Each row comes from the steps of one walk. Every step used is in the known rows, and no mark comes twice. Write the walk behind each row, first mark first.
Known rows
W-X-E-T-Y-N: [-10 -21  -6  38  17  -4  11  -3   4  15  15  24  -6  12 -35  32   3 -22]
D-W-X-E-T-Y-N: [  4 -15  -1  40   9 -12   4  -2   2   4  23  35   9  11 -41  51  -3 -27]
E-T-W: [  9  -7  -4  26  -4   9  26   0  -5 -26  19  15   1   1  -1   8 -11  -2]
G-T-Y-N-W-X-E: [-30 -26   0  29   8  -7  -5 -22  11  52 -14   6 -22   3 -28  44  -4 -23]
N-G-T-Y: [-14  -1 -17  24 -14   4  13  -7   8  10 -22  18  10  -9  -5  34  10   0]
W-X-E-T: [ -4 -22   2  20  15  13  28  -3   6   0  29  33 -27  10 -19  10   8  -9]
Y-N-G-T-W-X: [-47 -36   6  12 -30   3  44  -6  -7  14 -22  15  -7   2   1  34 -14 -17]
N-G: [ -8 -13  -5  -9 -12   4  28   5   5 -10  -7   2   3  -9   6  15  16  -4]
W-X-E-T-Y: [  3  -9 -10  43  23  11  19 -14   3   0  18  41 -14  14 -33  19   1  -7]
E-T: [ -2 -11   0   9   5   3   8  12   2 -11  24  11  -3  -3   0   9  15  -1]
D-W-X: [-10  -6  17   2  -2  -3   5  -5 -12  -6   6  26   1  11 -10  17 -14  -7]
T-W: [ 10   5  -5  16  -9   7  17 -12  -7 -14  -7   5   4   5  -1  -1 -25  -1]
G-T-Y-N-E: [-32  10 -15  36 -12 -11 -22  -1   5  21  -9   2   7  -2 -18  44 -17  -6]
W-X-E: [ -3 -10   1   9  10  11  20 -14   4  10   5  23 -23  13 -18   1  -8  -7]
E-T-Y-N: [ -8 -11  -7  29   7 -15 -10  11   1   4  11   1  17  -1 -17  31  10 -13]
X-W: [-19  -1   5  -3  -8   1  -9   4 -14  -3  -1   8  -3  10  -7 -12 -10  12]
D-W-N-E-T-Y: [  2   1 -12  33  -5  -3  18   6  -4 -24  31  25  21   2 -24  60 -29  -5]
W-X-E-T-Y-N-G: [-18 -34 -12  30   5   0  41   3   9   5   9  26  -4   4 -29  47  19 -26]
Y-N-G-T-W: [-21 -24  -6  12 -35  -2  32   2   5   9 -21   0   9 -11   6  36  -6 -18]
T-Y-N-W: [-16 -13  -1  11   7 -21 -19  -6   3  22 -14 -28   7  -6 -15  32   2 -18]

Which walk is each row?
[-37  -6   0  -5 -17   5  17   6 -16  -7   7   7  -7  14 -10  10 -40  13] -> X-W-N-E
[-13 -36   7  11  21  11  27  -8   9   7  30  17 -42   1 -15  21  13 -15] -> N-W-X-E-T
[ -5  11 -12  32  -3   0 -15 -13   3  21 -16  16   8   0 -12  19  -6   4] -> G-T-Y
[-37 -20 -10   9 -25   5  30  -2 -10  18 -26  21  11   5 -13  33 -15   8] -> X-W-N-G-T-Y
[ 32  -6 -15  36   2  17  33  -7  10 -21  24  24  -7   2 -14  11 -11 -10] -> X-E-T-W
[-16 -19   6  25   1  15  37  -8 -15 -21  18  31 -14  13  -4   6 -18  -2] -> E-T-W-X
[-24 -34  -5  21 -24  10  51 -13   8  19 -17  24 -15   2 -12  37 -14 -25] -> Y-N-G-T-W-X-E
[-12 -23  -9  26 -20  24  59 -23   6   6 -13  40 -22   3  -9  25 -16 -11] -> N-G-T-W-X-E
[-17 -23   1  20  18  -9   2 -21   6  32 -10  -4 -17   7 -32  34  -6 -26] -> T-Y-N-W-X-E
[-23 -19   7 -14 -11   0  17   5 -17   8  -4   5   1  15  -7   0 -26   9] -> X-W-N
[-17 -24  -1  20  13 -18 -11   5   4  10  11 -17   2 -10 -14  42  17 -19] -> E-T-Y-N-W
[ -6   1  -7  18   2 -17 -17   0  -1  15 -15  -9  21   3 -17  22  -3 -12] -> T-Y-N
[-35 -22   1  17 -25  19  52 -17  -7  -1 -18  32 -13   2   5  22 -17  -3] -> N-G-T-W-X
[ -3 -11  -1  10 -12  -2  27  17  -1 -26  41  20   8  -1  -9  49 -22  -6] -> D-W-N-E-T
[-21  12 -14  27  -3 -14 -17   1   0   1  -4  -8  12   2 -20  33 -19  -7] -> T-Y-N-E
[ -3 -38  -8   7 -19  12  79   7  -2 -27  10  12   7  -4   5  34 -11 -10] -> E-T-W-N-G
[ -2 -26  -7  -4 -24  10  71  -4  -5 -16 -16   1  10  -1   5  26 -26  -8] -> T-W-N-G
[ 11 -11   9  -9 -11  -9  20   5  -4  -1   4   6  20   2  -6  31 -21  -9] -> D-W-N
[-10 -11 -10  17 -29  14  40  -8   3  -5 -17  15   2  -9   9  23  -9  -3] -> N-G-T-W
[ -6 -23  -3  35  28   8  17 -19   7   7  19  23 -28   5 -29  30   6 -13] -> N-W-X-E-T-Y
[ -5 -16  -2  15 -22   8  38 -11  -4  15 -14  10   4   5   3  20 -39  -2] -> G-T-W-N
[-19 -17  -5   7  -4   7  34  15   0 -14  34   9  -8  -1  -3  31 -16   1] -> W-N-E-T
